What can hang from each mark
k_604: k_142
k_297: k_349 k_385
k_142: k_349 k_712
k_712: k_349 k_385
k_349: k_385 k_604 k_712
k_385: k_297 k_712

Each row was made from one small tree. The marks that hang from a mark follow it in brackets, in the order of their numbers. Every link used is in the known rows. Write each row's tree.
In the rows, zero is written as 128.
Known rows
k_297{k_349{k_604{k_142}} k_385{k_712}}: [129 123 135 106 138  82  82 116 128 134 139 171 147 170 146 119 132 150
  98  44 146 137 142 161 119 119 119 100 124 105 143 114 133  80 154 149
 154  96 146 121 135 152 151 145 146 127 154 159 130 110 134 154 124 156
  98  73 166 106 130 126 133 143 143  67  96 112 133 132 120 101 111 139
 158 119 105 123 149 161 103 118 151]
k_604{k_142}: [ 93 104 118 130 119 125 104 128 118 121 126 167 124 154 125 134 126 143
 181 115 144 113 129 115 101 146 101 138 140 130 113 116 110 117 128  90
 152 112 126 110 142 122 124 133 188 112 136 134  98 118 139 140 118  83
  96 131 122 104 114 107  91 174 117 154 148 168 145 119 107 108 123 132
 116  94 134 136 114 108  90 142 122]
k_349{k_385{k_297 k_712} k_604{k_142}}: [132 119 127 106  83 153 107 124 119 131 158 113 131 128 116 138 122 134
 106 194 158  95 116 104  95 120 145 136 171 127 185 129  83  70 142 112
 205 151  98 113 120 151 150  93 130  90 144 143 137 130 123 107 102 144
 127 103  98 131 126 158 129  95 139 103 133 113 106 137 120 139 117 146
 145  77  95 102 143 163 107 159 148]
k_712{k_349 k_385}: [109 139 113 152 170 104 145 142 119 114  94 116 119 108 135 138 128 127
 160 134  72 155 137 132 164 123 103 140  95 128  69 155 151 208 101 133
  72 126 127 126 133 115 108 123  65 166 129 115  85 129 149 130 142 110
 131 155 166 148 143 130 115 154  95 141  99 121 125 128 135 180 154 126
 120 176 139 136 126 106 160 100 103]
k_349{k_712}: [140 127 121 140 112  94 149 125 118 146 109 130 133 138 127 132 123 114
 117 108 135 122 116 113 124 127 125 124 116 147 137 102 152 121 137  97
  95 105 133 140 126 109 121 151 170 122 127 129 154 122 122 152 132 106
 122 166 109 127 112 122 109  99 119 159 141 139 153 119 137 111 127 104
 107 134 148 143  96  95 140 143 125]
k_297{k_349{k_712} k_385}: [120 131 147 120 133  65 106 124 147 146 120 170 151 174 151 120 147 134
  96   4 145 167 150 144 150 124 117  94 102 130 144 101 180 110 148 137
  95  89 158 132 125 128 127 179 141 140 132 135 170 108 127 169 131 132
 115 114 190 111 122 114 122 125 144  97 100 122 159 127 137  88 111 107
 150 133 130 137 108 139 136 109 142]
k_349{k_604}: [126 137 102 150 122 117 139 146 111 138 109 134 113 111 129 143 133 135
 145 149 116 103 127 108 116 167 149 146 140 116 138 123 124 117 135 121
 126 124 132 129 124 129  98 155 146 113 125 141 112 129 106 122 136 139
 136 133  98 130 138 127 112 127 106 148 134 140 126 140 133  95 139 116
 115 150 137 115 117 106 108 135 131]
k_385{k_297 k_712{k_349{k_604}}}: [160 100 115 122 138 151 124 138 106 118 139  97 121 114 127 124 117 123
 118 165 130  87 128 122 109 117 130  98 154 110 110 146 107 129 129 149
 147 143  89 116 124 111 189  38 120 127 134 155 129 128 138 141 125 146
 119 123  91 151 155 146 175 150 111 117 138 103 122 166 114 152 155 128
 128 129 107 116 135 114 144 111 113]
k_142{k_349{k_385 k_604} k_712}: [171 155 159 114 146 181 170  99 170 125 155 109 125  88 129  89 117 109
 110 137 124 148 108 171 158 111 136 145 103 127 123 125 141 128 122 149
  99 146 163 173 128 156  98 161 136 153  89  88 144 147 114  87 138 150
 172 124  88 142 106 118 148 105 164 153 154 144 113 105 143  84 100 145
  91 153 145 143 166 137 121 134 142]
k_385{k_712}: [159 104 118 133 136 127 137 107 127 128 125 128 119 123 128 121 119 118
 126 122 131 119 125 120  95 105  96 114 120 120  96 129 117 107 113  89
 124 100 113 144 151 117 169  79 170 134 132 135 125 114 149 140 109 115
 110 130  92 132 128 123 137 153 107 131 141 129 145 138 117 115 133 139
  96 155 136 137 132 107 124 124 128]
k_349{k_385{k_297} k_604 k_712}: [144 146 130 123  67 123 146 134 119 159 135  94 145 122 115 141 131 117
  72 175 150 103 110  92 129 131 174 133 158 150 215 115 131  88 153 123
 153 150 113 130  97 137 110 148 114  88 126 131 186 135  94 116 125 155
 157 143 103 141 121 164 121  29 146 128 133 108 118 132 151 130 119 110
 143  92 115 105 111 145 145 165 148]
k_712{k_385{k_297{k_349{k_604}}}}: [112 135 120 146 137 122 124 132 134 121 107 118 107 136 120 154 155 119
 131 123 113 145 151 124 120 145 149 124 131 132 103 144 130 150 108 139
 114 130 123 130 143  93 145 124  98 135 127 126 128 132 125 125 123 131
 117 135 157 112 148 105 168 151 121 110 120 116 139 137 129 154 142 124
 143 169 155 129 107 126 141 105 115]
k_385{k_297}: [121 101 119 140 119 157 124 141 145 123 130 125 109 133 126 140 157 119
 159 132 143 109 149  87 105 156 141 109 156 132 107 129 116 131 112 108
 128 145 107 121 128  84 153  93 151 117 106 130 147 125 118 139 112 112
 116 146 114 123 153 109 152 176 116 145 162 139 154 163 122  99 144 109
 126 129 147 125  85 103 128 116 110]
k_712{k_349{k_604{k_142}} k_385{k_297}}: [105 135 110 145 148 126 121 156  98 107 112 105 119 122 128 148 128 137
 155 174  91 113 131 133 143 140 137 142 136 127 105 156 119 188 118 159
 130 151 111 106 121 117 124 107  61 134 146 142  89 141 136 124 145 130
 121 140 159 139 151 140 135 146 113 128 106 111 107 144 126 202 155 127
 154 125 122 120 131 125 142 118 101]
k_142{k_349{k_385 k_604 k_712}}: [144 152 146 126 119 136 163 124 142 156 138 112 150  96 112 106 123 118
 118 147 147 133  97 141 153 124 145 140 106 130 169 111 130 121 129 146
 120 117 160 153 127 137 102 166 128 122 122 101 158 140 111 124 146 165
 165 137  86 139 100 150 117  71 150 139 141 130 114  95 137 100 107 124
 117 142 122 133 137 135 146 136 156]
k_297{k_349{k_604} k_385}: [112 142 131 126 141  80  99 136 144 143 121 174 136 154 152 129 155 147
 113  35 132 152 157 139 141 153 135 106 119 111 143 115 158 109 147 152
 117 104 160 124 125 143 112 185 126 134 130 144 140 113 113 147 135 155
 123  93 185 109 141 117 126 143 134  88  97 121 143 139 134  75 122 115
 155 146 124 118 122 147 115 108 143]
k_349{k_385{k_297}}: [110 115 133 127  96 157 134 128 161 137 143 126 126 120 125 138 158 119
 140 140 150 142 146  70 120 135 130 125 147 139 144 134 120 119 109  89
 137 149 110 124 119 120 126 113 123 114 101 100 157 120 121 110  97 111
 145 139 131 135 137 130 123 126 128 136 148 130 140 143 135 103 130 122
 125 116 126 119 100 134 137 129 130]
k_297{k_349}: [ 97 117 124 124 153 107 117 134 131 148 113 169 124 139 132 123 140 133
 135  55 133 157 155 130 121 146 128 105 122 107 104 120 141 137 145 146
  99 100 154 117 145 109 135 151 161 137 120 124 126 110 125 153 138 107
 126 119 149 108 127  90 133 160 120 129 129 144 155 114 122  84 137 108
 124 163 139 126 105 108 133 100 127]

Which tree is each row?
[147 138 142 118 138 160 155 116 151 146 150 115 136  82 114 103 127 121
 133 156 140 136 109 141 137 118 127 133 106 111 139 127 110 116 113 142
 134 119 149 153 141 141 127 128 127 131 119 105 132 136 126 112 132 168
 159 116  79 142 110 148 132 107 138 125 140 127 111 107 126  98 114 142
 111 157 116 133 158 141 132 124 157]
k_142{k_349{k_385{k_712} k_604}}
[112 117 137 104 137 118 119 118 139 152 131 155 139 132 130 119 131 128
 100  70 143 168 147 130 124 111 120 101 124 110 125 126 132 116 144 136
 122 104 141 124 144 129 148 127 143 136 120 112 141 106 134 138 119 115
 139 105 145 118 121 111 131 123 134 104 115 122 142 109 126  99 128 126
 125 152 121 120 131 137 140 111 143]
k_297{k_349{k_385{k_712}}}
[147 139 123 124 100 130 141 121 124 148 135 112 132  98 121 131 119 126
  94 174 131 119 115 103 116 119 135 143 138 121 175 133 113  83 131 107
 155 131 118 135 121 161 119 123 121 110 131 124 136 126 122 102 114 149
 154 115  94 149 124 158 117  77 123 114 118 113 112 128 138 116 124 138
 121 132 106 106 146 149 122 150 157]
k_349{k_385{k_712} k_604}
[105 147 107 144 156 102 126 149  94 115  99 121 121 114 131 141 116 142
 157 162  76 129 125 143 153 137 119 154 115 125 100 151 132 186 124 150
 110 132 129 112 129 134  97 136  68 145 149 135  69 139 141 122 152 125
 129 138 156 139 136 140 108 136 102 133  93 119 107 124 129 194 146 132
 138 143 123 127 142 120 138 121 111]
k_712{k_349{k_604{k_142}} k_385}
[132 143 119 145  92  98 124 133  89 129 110 107 132 155 111 156 116 126
 107 167 132  90 103 134 110 137 164 145 144 153 174 112 120 105 144 129
 153 128 115 124 122 121 126 155 132  95 159 157 136 142 113 136 142 140
 111 145 118 114 114 141 125  75 138 131 121 121 118 120 136 176 120 122
 148  98 134 129 116 128 122 163 130]
k_349{k_604{k_142} k_712{k_385{k_297}}}
[119 109 137 108 134 154 111 119 127 101 147 144 125 150 137 115 110 133
 143 122 134 122 127 142 124 115 103 131 140 138 111 126 123 130 139 114
 141 148 122 114 121 141 125 117 162 131 120 122 110 126 137 117 121  80
 112 129 135 119 118 106 108 157 139 157 147 158 130 125 117 131 120 141
 115  74 129 135 136 122 103 143 109]
k_604{k_142{k_712{k_349{k_385{k_297}}}}}
[108 108 144 109 126 153 116 114 140 123 153 152 141 128 117 109 119 137
 167 128 163 130 115 141 116 112  96 133 122 120 121 115  96 112 117 105
 161 111 140 129 149 134 141 116 173 120 134 115 111 125 143 130 121 109
 114 118 104 110  98 127 103 156 142 135 148 154 126  96 103 111 108 150
 117 100 119 147 143 136 107 135 139]
k_604{k_142{k_349{k_385{k_712}}}}
[126 114 160 100 130 185 124 101 155 104 162 139 130 139 125 101 122 125
 152 121 155 134 119 156 126 110 110 133 126 139 110 118 111 118 122 119
 148 138 142 138 137 134 135 124 177 129 112 107 131 133 137 115 122 102
 120 122 115 108 101 102 127 155 161 151 166 162 128 105 112 106 103 150
 111  89 137 150 146 135 101 141 126]
k_604{k_142{k_349{k_385{k_297}} k_712}}
[108 114 149 111 110 148 118 120 138 126 151 144 147 142 114 112 125 133
 158 128 169 126 110 134 123 119 113 128 126 140 139 107 102 113 128 117
 158 122 138 126 138 121 137 131 172 114 131 116 138 129 132 137 123 112
 115 130 108 109  94 130 106 132 151 141 157 152 131 100 111 118 107 134
 129  84 122 144 127 135 116 141 132]
k_604{k_142{k_349{k_385{k_297} k_712}}}
[120 144 108 148 152 123 137 157 107 114 104  94 113 108 128 149 131 128
 145 175  81 121 137 124 152 143 144 137 127 125  98 162 135 193 112 160
 105 152 112 116 121 112 118 107  48 146 132 133 100 143 130 120 147 141
 136 144 154 152 157 140 146 140 104 129 105 102 109 152 135 191 161 121
 144 155 128 117 125 115 157 105 102]
k_712{k_349{k_604} k_385{k_297}}
[110 122 125 146 139 125 127 129 142 121 112 123 112 141 119 150 158 114
 137 111 116 153 154 115 124 139 141 118 123 133  91 142 132 155  99 127
 105 126 123 129 147  85 153 119 102 141 123 122 129 130 135 132 118 117
 114 137 163 113 146 101 166 165 119 114 123 120 147 138 129 152 141 123
 140 170 160 136  99 120 147 102 112]
k_712{k_385{k_297{k_349}}}
[135 150 115 144  99  77 126 132  84 135 103 117 133 150 114 152 114 128
 107 157 120  98  97 141 118 134 149 155 128 150 172 107 131 106 145 121
 139 114 128 130 125 132 106 173 137 106 162 156 126 141 120 131 145 134
 113 145 118 112 105 140 101  68 132 133 112 129 116 108 137 171 119 123
 139 108 135 132 125 125 116 166 139]
k_349{k_604{k_142} k_712{k_385}}
[153 128 126 132 141 100 122 120 141 122 131 142 135 131 153 117 131 139
 124  91 119 134 135 129 137 114  88 111 107 120 117 134 149 117 117 105
 118 111 122 136 121 149 129 114 118 145 138 145 123 115 143 146 119 146
 113 114 148 147 145 148 116 157 113 101 105 114 137 159 129 116 127 134
 128 134 114 134 143 137 123 116 130]
k_297{k_385{k_712{k_349{k_604}}}}
[121 117 133 121 141 147 115 116 123  93 131 136 115 155 135 125 112 128
 153 123 116 127 128 155 126 111 109 136 129 140  87 132 125 148 125 118
 126 143 121 118 129 128 130 117 148 143 127 130  99 132 147 122 124  80
 103 136 148 114 122 101 125 167 134 152 138 153 132 124 118 156 122 144
 117  95 143 145 134 117 107 137 103]
k_604{k_142{k_712{k_349 k_385{k_297}}}}
[147 123 128 127 135  99 109 120 133 118 137 146 138 144 152 118 125 143
 130  91 124 125 132 135 134 114  83 115 111 117 121 127 135 112 120 103
 133 112 121 130 124 151 131 112 127 139 142 150 117 115 146 146 116 139
 103 111 151 139 138 148 112 160 118 101 105 117 134 152 124 120 123 136
 134 114 110 135 146 143 112 123 134]
k_297{k_385{k_712{k_349{k_604{k_142}}}}}
[163 131 137 141 143 156 154  97 157 100 121 106  96 134 136 132 131  99
 115 115  99 147 138 141 124 112 130 134 115 150  76 140 151 142  99 105
  84 148 124 159 134 110 134 120 134 159  98 112 137 137 135 106 115  99
 127 151 137 125 138  85 169 154 133 148 145 139 143 141 146 136 126 138
  99 155 179 150 123 111 125 123 104]
k_142{k_712{k_385{k_297}}}
[ 99 129 117 117 123 144 117 158 109 129 134 126 137 110 133 129 121 147
 145 170 122 109 128 109 148 141 133 136 149 115 148 144 121 152 145 152
 148 156 116  95 101 146 103 118  92 117 131 129 105 130 121 116 140 126
 147 127 132 151 136 154  96 116 117 137 120 124 105 137 125 142 141 119
 141  89  92 105 133 132 132 133 119]
k_712{k_349{k_385{k_297} k_604{k_142}}}
[165 144 128 140 161 149 154 119 130  99 115  94 102 118 139 124 117 111
 108 142  81 133 133 160 150 114 134 138 117 137  83 149 160 173 119 151
  80 164 123 144 116 128 118 123  96 164 106 119 119 143 127 105 137 121
 143 145 142 147 147 106 165 136 130 149 126 126 121 144 145 159 136 135
 111 151 156 135 145 113 136 119  99]
k_142{k_712{k_349{k_604} k_385{k_297}}}
[108 127 131  99 126 112 103 124 116 151 134 157 143 138 125 122 121 142
  97 101 151 144 134 142 113 123 138 116 139 109 158 122 116  96 162 156
 161 112 143 109 136 149 142 144 145 116 141 131 126 115 127 130 126 131
 134  86 139 109 115 122 118 103 138  99 112 124 119 103 119 112 119 132
 142 120 100 104 144 150 119 130 152]
k_297{k_349{k_385{k_712} k_604{k_142}}}
[150 151 115 157 101  95 146 134 100 141 100  95 124 135 115 154 131 113
  91 166 118 100 109 124 123 141 172 138 135 150 165 116 139 116 136 130
 119 130 118 140 117 113 118 154 114 111 143 148 155 143 109 132 143 154
 129 155 114 131 127 141 139  67 126 132 122 110 122 129 149 162 131 114
 138 140 142 128 108 120 143 149 129]
k_349{k_604 k_712{k_385{k_297}}}
[151 131 146 120 130 176 151 120 153 139 158 107 134  89 111 108 131 119
 128 166 154 127 112 131 132 120 140 127 125 113 144 129 104 115 111 151
 145 133 137 151 138 132 142 109 123 123 116 110 147 139 120 113 130 172
 154 116  74 143 121 147 154 115 142 121 150 122 110 118 124 102 120 139
 121 149 114 127 148 143 135 122 150]
k_142{k_349{k_385{k_297 k_712} k_604}}
[108 119 125 123 135 147 134 152 131 131 130 123 133 104 138 124 132 133
 150 140 118 135 139  96 157 129 114 120 133 125 115 147 139 176 127 131
 108 151 118 108 108 129 114 104  92 139 109 109 123 122 129 125 130 110
 152 143 143 155 143 142 108 135 109 146 126 124 126 142 128 132 148 114
 128 119 111 116 117 118 156 115 113]
k_712{k_349{k_385{k_297}}}
